Each row was made from one path, in order. Every step used is in the known rows, and no mark comes twice. Write each row's path.
Known rows:
U -> A -> B -> T -> J -> Z: [  1  -7   2 -18  18   8 -16 -43  -1   9  22  17  16 -11  -1  -3   5   2
  16  14   0  -2  -4 -22   0  -2 -17  10   8  32  22  28 -18  10  27  45
   8 -16  17   3  -1  -2 -25  20  -8 -11 -23  11  -1  -2 -11]
F -> B -> Z -> J: [ 22  -4  23 -16  15  -2  22  45 -43 -20  -2   2  11 -11  -2  -4  22   5
  -3 -12 -11   5  -3   5   2  18   2   1  -5  15  -3 -10  33   5  -6 -45
  -5 -18  16  -5   6   2 -18  -6   7 -16 -14   9  -9  -3  -3]
Z -> U -> A -> B -> F: [  9   3  26   3   7  12 -33  16   9 -14   7 -29   6   8  -7   8 -13   8
  20 -14 -11   2 -13 -17   2  11 -23   1  19  -5   8 -22  47 -10  13  36
  -4 -12  -4  10   5  19  -4  16  -6 -13 -18   4   3 -20  -9]
E -> Y -> Z -> U -> A -> B: [ 20   1  24  -9  13  23 -23  -3   0   0  -7  -9   1  -4 -19   1 -31   7
  30  -1 -13   5   3  -2  -4  11 -18 -15  18 -11   0 -30  33  33   7  18
  -6 -12 -21   9 -12  -5   5 -11 -15 -16 -13  13   2 -14  -6]
B -> F -> Y -> A: [  5   3  14  -8   1   4  -8  17  19  -1  16 -22 -19  12  -2   6  -5  17
 -18   0  -7   4   6  -8  -4  -3  13  10   5   7  13  -9  -3 -31   1 -27
   4 -14 -27  -3   2   4   8   8  -3 -15 -16   3   8 -13   6]
Z -> B -> K -> Y: [ 24 -24   8 -23  11   8  12  16   6 -16  10  22 -20 -15 -12   6  -1  15
 -19   6   3   3   5   2   9  -2   9  -1  -8  -7  10 -29   3 -21 -10 -16
  -2 -21   7   3 -11  -3 -16   6   6  -7 -17  15 -21 -30   4]
K -> B -> F -> Y -> A: [  3  -4  15 -21  12 -11  -7   4  11   4  23 -21 -21  -6  -3  12 -12  24
 -19   1  -7   1  14  -2  -1  -6  18  11  -1 -16  -4   2 -13 -32   7 -18
   3 -16 -25  -2   1  -6  14   2   0  -7 -17   0   4  -4  11]
J -> T: [  8 -10  26  13  24 -15  19   3 -36  -9 -10 -26   9  20 -21  -5  12   1
  -6   3   7   9 -11   9   5  -2  -4   5  -2   5  14  14   3   9   3  11
   2 -14 -12  -4   3  -5 -28   3 -13 -18 -22  19 -12   9  12]
A -> B -> K -> Y -> Z: [ 20 -18   6 -14   6   0  -1 -46   8   5   6  19 -14  -7   0  10  10   6
 -19  16   2   3   5 -24   8  -1   5  -8   5  10  -3  -1  -5   0 -18  10
  -4 -18   1  10 -15  -7   5  -4  -1 -11 -13   9  -7 -11   2]
J -> T -> B -> F -> Y -> Z: [ 12   9  15 -29  23 -23   0  22  28  13   2 -23 -25  20  11   3  20  14
  -8  18  -2   1  -3  -9  -6 -14   1  14  15  -7  14 -35  11   5  -2 -19
  -3  -9   5   8   2 -15  12 -12  -6 -26 -15  18   5  16  10]
Y -> Z -> J -> T -> B -> F: [ 22  10  23 -15  20 -29   2  40   8  12   0 -22   0  13  13  12  14  13
  -5  29  -8  -1 -12   2   3  -2   4   8  21   0  13 -20  24  22  14 -10
  -2  -8  13  11   1 -15  -4 -12  -9 -25 -18  26  -1  36   6]
J -> Z -> U: [  8  -7  15  -6  16   1   9  25 -21 -24  11 -38   8  12 -15   0  11   2
  -2  -6  -6  -3  -5  12   5  14   6   7   2   0  13  34  21 -16  13  32
   5 -15   1  -2  23   9 -17  -2  -6 -12 -12  10  -5   9  -1]
Z -> U -> A: [ 11  -4  24   9  14  30  -9  20  -4 -24  -2 -24   9   7 -23   4 -10   4
  25 -17 -10  -1  -2   8   3  14 -10   4   7  -9  20   4  31  -2  23  15
   2 -15 -17   1  12  14 -13  11  -6 -13 -20   9  -3  -8   5]
A -> B -> F: [ -5   1  24   5  10 -13  -9  -3 -10  -7   6 -19  15  13   2  -1  -5   6
  -9  -8   0  12 -12 -26   7   4 -11   2   7  11   2  -7   3 -24  -1  35
  -2 -16   1   4  -8  12 -13  13  -5 -13 -18  11  -4  -6   3]
A -> B -> K -> Y: [ 12 -24   7  -7   3  -1  -2 -58  -7  -6   8  18  -3 -10 -10  10  13  10
 -17   2   3  11   2 -21  10   2  -5 -10  -4  11  -1   4  -2 -17 -21  16
  -2 -21   6   6 -11   8 -16   9   2  -9 -17   7 -12 -28   7]
E -> Y -> Z -> U -> A: [ 27   0  24 -10  15  25 -13  31   3 -12  -8 -11  -8  -2 -23   1 -31   5
  33  -7 -13  -2   9  15  -2   8  -2  -6  16 -16  11 -27  16  14  22   8
   1 -11 -25   7  -6 -13   0  -8  -6 -16 -17  13   3   2  -2]
B -> K -> Y: [ 16 -21   6 -10   4   4   8 -17   1 -16  11  10 -18  -6 -14   7   8  12
 -15   0   3  10   7  -6  11   0   8   2  -4   6  10   7 -11 -30  -9  -4
   3 -21   0   2   0   4 -23  12  11  -9 -21   8 -12 -14  10]
Y -> A -> B: [-11 -11  19  13   4  12   2 -35 -16   5   3 -18  13  16 -11   2  -7   8
  -8   1  -6  10   2 -12  -3   3   5 -11  -1  14   1  21 -14  -1  -2  24
   0 -17 -19  -2  -9   8  -2   3 -18 -10 -17   8  -7  -8  12]
U -> A -> B: [-12 -11  20   2  16  19 -14 -46  -5  -7  -3 -14  19   7 -17  -4  -8   1
  17  -4  -2  11  -7 -14   3   9 -25  -6  10   9   7  -5  10  13   6  23
  -3 -16 -11   2  -9  11 -21  17  -8  -9 -20  11  -7  -9   9]
E -> Y -> A -> B: [ -8 -11  17   6   5   8  -2 -31 -24   9   0  -5  12   8 -19  -4 -32  12
   0  -3  -8  20  10  -4  -5   1   4 -17  -3   7  -5   5 -12   0  -4  15
  -1 -18 -16  -2 -27  -6 -12  -6 -17 -12 -21   8  -8 -16   8]
F -> B: [  4  -6  25  -3  12   8  20   2 -29 -18  -9  -9  15   0  -9 -15   1  10
  -4 -21  -2   4   0  -4   1   3  -3  -2 -17  19   0   1   5  -6  -1  -6
  -7 -19  -7  -8   2  11 -15  -1  -2  -9 -18  13 -11   4   9]
K -> Y: [  7 -17  11 -10  13   2  10 -20 -24 -18  -2  -7  10   1 -17  -2   4   3
 -13   0   5  14   9   1  10   4   5  -2  -6   1   9  21   4  -1  -9   5
   7 -21  -4  -2  -6   7 -24  14   4 -10 -24  14 -19 -11   8]
K -> B -> Z: [  1 -16   8 -14  28 -12  18  26 -40 -19   9   1  -2  -2  -8  -1  -5   0
  -6 -11   1   6   5  -3   8  10  15   7  -1 -18 -12  13 -27 -36   9  12
   7 -21   1  -1   4 -14 -25   2  11 -10 -24   3 -21   8  15]
T -> J -> Z: [ -9 -14   5 -15  15   1   6 -11 -22  -6  10  -3   6   5  -4  -7   1  -1
  -6   2   1  -2   6  -5   6  -1   2  15   1  25  22  53 -19 -12  35  45
  12 -19   6  -6   5  -2 -21  12  -1  -9 -20  17  -5  36  -1]
E -> Y -> A -> B -> T -> J: [  9  -5  12   5   4  13  -6 -34 -18  26  12  34  12  -8  -4   1 -26  20
   7   4  -4  14  14 -12  -8  -8  11  -8 -13  24  12  16 -50  12  16  22
   7 -19  -3  -2 -28 -17 -10  -2 -16 -16 -29  10  -6 -27  -4]
T -> J -> Z -> B -> F: [  4  -5   8 -38  15 -11  -3  42   3  -4  18  -3 -11   2   9  -2 -13   7
 -11  10   2 -10   0  -8   3  -6   1  15   6   9  17  -3  -4 -33  31  38
   4 -17   7   1   3  -6  -6  10  -1  -9 -18  20  -5  21 -15]
E -> Y -> A: [ -2  -8  15   2   6   9   8   7 -25  -5  -1  -8   0   5 -25  -2 -32  14
   2  -7  -9  15  13  10  -4  -2  16  -8   0   1   5   9 -31 -17   6   3
   7 -17 -30  -4 -18 -14 -17  -3 -12 -13 -24  10  -7  -3  12]
B -> F -> Y: [  9   2  20 -16  13  -6  -2  12   7 -13  11 -19  -8   4  -4   0  10  13
 -11  -9   1  10  -1  -8   4   3  -3  14   3   6  13 -20   8 -26  -2 -19
   1 -15 -11  -1   4   7  -6   9   5 -15 -14  10   3 -10   5]
Z -> U -> A -> B: [  5  -8  26  13  12  24 -18 -12  -1 -15  -3 -21  17   7 -18   2  -5   4
  25 -14 -10   5  -6  -9   2  17 -21  -7   9  -3   8  -1  43  10  12  32
  -4 -15  -7   4   1  17 -11  11  -7 -12 -15   8   0 -16   3]
Z -> U: [ 17  -7  27  20  13  13  12  23 -22 -23  -5 -29  13  11 -17   1   4   8
   4 -19  -5   2  -2  11   4  16   5   2  -6  -7  14  12  18  -7  14  20
   0 -16  -8  -3  11  15 -15  -1  -6 -14 -17  10  -5  -5   9]
T -> B -> K -> Y -> A: [  5 -22  -9 -14  -2  12   2 -19  26   4  21  14 -26   3  -5  20  -7  20
 -14   7 -11   6  18 -11  -1  -7  21  -2   4   2  14  11 -35 -35  -3  -8
   5 -21  13   6  -5   0 -10  11   4 -11 -28   6 -13  -1  22]
U -> A -> B -> Z -> J: [  5  -6  16 -13  19   8 -12   6 -18  -9   8   2  13  -6  -8   5   8  -6
  16   7 -11  15  -9 -10   4  22 -20  -3  22   8   2 -14  42  27   2 -18
   1 -16   9   5  -1  -1 -31  16  -3 -16 -13   6  -2 -17  -4]
T -> J -> Z -> U: [  8 -14  11  -8  13   9   3  14 -17 -13  10 -20  12   7  -5   0   5   3
   2  -4  -6 -11   8   5   2   9   0   8  -2  12  21  50   5 -11  34  48
   9 -17   6  -4  21   8  -7   1  -2 -12 -15  14   2  26  -8]

Write each row's path:
[ 27  10  29  -9   9   2 -15  12  20   2   6 -28  -9  10  10  10  23  13
  -5   5  -7  -4  -6 -16  -2   9  -5   1  11  -5  -1 -35  46   6  -4   1
  -7 -11 -18   8   4  11  31 -16  -6 -20  -2   8  16 -18 -11] => A -> B -> F -> Y -> Z -> U
[ 17  -9  34  11  22 -18  17  18 -36  -9  -9 -32  17   8 -17   3  21   6
  -8  18   0   9  -9  20   8  10  -4   2  -4   7  15  16  37  45   5 -10
   0 -13  -3  -5   1  -3 -31  -5 -13 -19 -16  21  -8   4   7] => Z -> J -> T
[ 22  -5  23   4  15   1  26   7 -25 -12   2  14  15 -16  -5 -12  13  15
  -1 -16   1   1  -8  -6   1   0   6   6 -25  26   7   3 -10 -15  -2 -18
  -6 -18   7  -7   0   9 -18  -2  -4 -13 -22   9 -13 -20   6] => F -> B -> T
[  8   0  10 -50  22 -16   3  37  14 -15  21 -15 -21  -4   0  -4  12  13
 -20  12   0  -3  -6  -1   2  -3  -4  15   7  -4  10 -38  30 -25  -6 -20
  -3 -14   1   1   7   2  -3   1   1 -11  -4  14  -4 -10  -7] => J -> Z -> B -> F -> Y
[ 16  -2  19 -31  26   9  16  21  16  -6  -7  -1 -14  -5  -8  -7  11   7
 -12  18   0  -5   5  10  -1   3   6   3  -2 -11   5 -46  13  27  -3 -51
  -6 -16 -30  -2  -8 -11  14 -18  -5 -13  -4  20  -3 -13   4] => F -> Y -> Z -> B
[  0  -6  14  -1   9  16   6 -12   3  -2   4 -25  -7  13 -16   2   7  13
  -9   0  -5   7  13   3  -5   0  13   4  -4  11  12   4  -5  -3  -1 -33
   3 -17 -29  -9  -1   2   0   1  -8 -11 -14   8   5 -14  15] => F -> Y -> A
[ 21   9  28 -25  10 -12 -10  -3   9  10   7 -14  -1  -8  14  11  30  12
 -16  25  -7   4  -4 -11   5  11 -12   1  13   8  -4 -22  47  39 -11 -39
  -7 -11 -12   6  -3   1  16 -14  -5 -18   0  15  16 -11  -6] => A -> B -> F -> Y -> Z -> J
[ 35   1  13 -27  21  15  12  19  18  13   6  35 -13 -19   8  -3  14  15
  -2  24   5 -14  11   7  -5 -10  14  11 -12   6  20 -34 -20  34  18 -40
   1 -16  -8  -3 -16 -18  13 -14  -4 -17 -10  22   2 -23  -6] => F -> Y -> Z -> B -> T -> J
[ 34  -3  11 -11  11   7  15  21 -17  -5  10   6   7 -14   4  -6  22  16
   5 -11  -5 -18   2   0  -4  -1   7  12 -21  25  19  36   1  -8  24  18
   0 -17  29  -6  24  12  -3  -8  -3 -14 -18   8  -2  -1 -17] => F -> B -> T -> J -> Z -> U
[ 18  -5   5 -20  15  -3  17  -5 -19  -1  13  20   7 -15   5 -11  16  13
  -4   0   1 -10   2 -13  -1  -7   4  15 -21  40  17  38 -17  -9  18  13
   3 -19  24  -7  11  -1 -18   3  -2 -11 -21  13  -8  11  -8] => F -> B -> T -> J -> Z
[ 20 -18  17  -2   7   8  22   7  -5 -20   4  15 -14  -6  -7  -4  13  17
  -6 -22  -6  -3  -1  -9   3   1   0   2 -13  25   3  -9 -14 -34  -2 -16
 -11 -19   5  -4   3  11  -9   0   4  -9 -17   8  -9  -1  12] => F -> B -> K
[ 34 -13  14  -7   1   9  -6 -13   9  -4   5   7 -10  -9  -2  19  23  10
 -11  12  -6  -6   2 -12   6   7   7 -12   2  -6  -3  -5  24   0 -13  24
  -4 -16   1  12  -2   6  18 -10  -2 -12  -8   5  -1 -21  -5] => A -> B -> K -> Y -> Z -> U
[  1  -8  -1  -5   7   5  -1 -36 -10  20  27  11  16   0   4   6   2   8
  -8  22  -3  -6   2 -20  -6  -8  14   5  -5  39  19  57 -44  -1  18  40
  10 -17   9  -1  -2  -8 -10   5 -17 -13 -20   7   0   1  -4] => Y -> A -> B -> T -> J -> Z
[  8 -16   0 -18  27 -16  17 -16 -20   5  26  20   9 -18   1   0   2  12
  -7  10   6  -9  10  -1   7  -2  13  18 -16  10  11  58 -51 -11  31  44
  11 -20  15  -6   6 -19 -18   4   2  -7 -24   9 -13  17   1] => K -> B -> T -> J -> Z
[ 17  -5  21  -7  25 -18  15  15 -10  11 -10 -22  12  12   1   8  19   7
  -2  24  -7  -1  -5  14   1   4   2   2   9  -2  13  -1  23  57   9 -20
  -1 -12  12   5  -1 -16  -7 -20 -15 -24 -18  28  -4  32  14] => Y -> Z -> J -> T -> B
[  6  -2  17 -24  21 -19  -2   2   2  -7  14 -16 -16  -6   0   4   2  19
 -15  -9   0   5   8  -7   7   4  -4  15  -7 -19  -5  -8  -4 -22   2 -11
  -1 -16 -11  -2   5  -2  -1   1  10  -9 -15   5  -3  -4  10] => K -> B -> F -> Y
[ 26   5  22 -17  18  30 -13  19  26 -12   0 -24 -15  -2 -15   4   7   5
  19   4 -11  -9   7   9  -4  12  -5   5  18 -12  15 -24  41  31  13 -25
  -1 -11 -34   2  12   2  15  -5  -3 -14  -6  11  16  -9   1] => F -> Y -> Z -> U -> A
[ 22  -5  21   3  24   9  23  34 -11 -14   5  16  12  -9 -11  -4   0  12
  -1   1   7   0 -14   5   3   0  14   4 -15   3  18 -19 -12 -11   5 -15
  -2 -17   5  -4 -15   0 -25  -1  -7 -13 -21  16 -19 -34   7] => Z -> B -> T
[ 13 -13   9   6   4   7   1 -51  -7  11  15   5  15  -9  -7  12   5  14
 -17  17   2  14   4 -17  -1  -5  18  -9 -11  14   7  20  -7   4 -20   3
   6 -20   0   1 -18   3 -11   4 -12 -14 -25   5 -14 -45   2] => K -> Y -> A -> B -> T
[ 28  -9  16  -8  19 -15  16  23  18  11   5   4 -10   5   3  19  30  16
  -5  27 -11  -7  -7   9   4   2   4   2  12   8  17  -6   8  25  13 -30
  -4 -11  20  10   2 -17  -9 -16  -8 -23 -13  21   0  28  13] => Y -> Z -> J -> T -> B -> K
[ 13  -4  16  -9  21  24 -10  57  -8 -29   6 -15  -6   5 -20   5   0  -5
  25 -21  -9  -1  -5   0  -2  17   1   5  22  -8  16 -15  20 -23  16   4
   7 -15  -3   5  15   3 -22  13   5 -17 -19   1  -5 -13  -3] => B -> Z -> U -> A
[  4 -15   9  -3   4   9   5 -20 -12  -5   4 -17   2   5 -17   7 -19   6
 -20   6  -2  10  16   2   1  -5  21  -3  -3   1   7  27 -11  -7  -8   3
  10 -21 -20  -2  -6  -2  -9  11  -4  -8 -27   8 -12 -12  10] => K -> Y -> A
[ 15 -13  19  10   7  29 -19  -6  21 -13  10  -1  -7   2 -16  13   4   9
  18 -10 -12  -5 -10 -15   3  14 -16  -8  13   3   9 -11  23 -18   8  25
  -6 -14   1   9   6  17  -7  13  -5 -12 -14   0   1 -21   4] => Z -> U -> A -> B -> K
[ 21  -4  19 -11  17  22  -2  68 -14 -28  -1  -9  -6  -4 -12  -3  -1   1
  23 -27 -14  -4  -4  -3  -8  12  -3   1   7  -2   4 -27  40 -18   7 -12
  -3 -16  12   1  20  10  -9   8   8 -14 -18   0  -3 -17  -7] => F -> B -> Z -> U -> A
[  6   4  14 -22  23 -26  -1   7  12   5   4 -28 -15  19   1   2  26  16
  -5   3   0  10  -5  -6  -4  -7  -8  14   5  -1  17 -28  21  -2  -5 -19
  -1 -12  21   3  10   3  -9   3  -2 -23 -18  15  -1   7  14] => J -> T -> B -> F -> Y
[ -6 -18  10  -1   2   8  -4 -58 -13   4   4 -15  14   3 -10   7  -8   9
 -20  17  -1  18  13 -12   0   0   8 -13  -2   7  -1  20  10   5 -19  19
   4 -21 -13   0 -14   4  -3   4 -10  -8 -24   6 -11 -22   5] => K -> Y -> A -> B
[ -8  -9  11 -12  22  13 -13   0 -16 -12   4   2   3   6 -13  -2  -1 -10
  18  -6  -2  14 -10 -27   0  12 -13  -3  27   8   3 -15   8 -10   2  11
   2 -17   1   7  -2   1 -27  21   1 -14 -21   3  -8 -14   0] => U -> A -> B -> Z
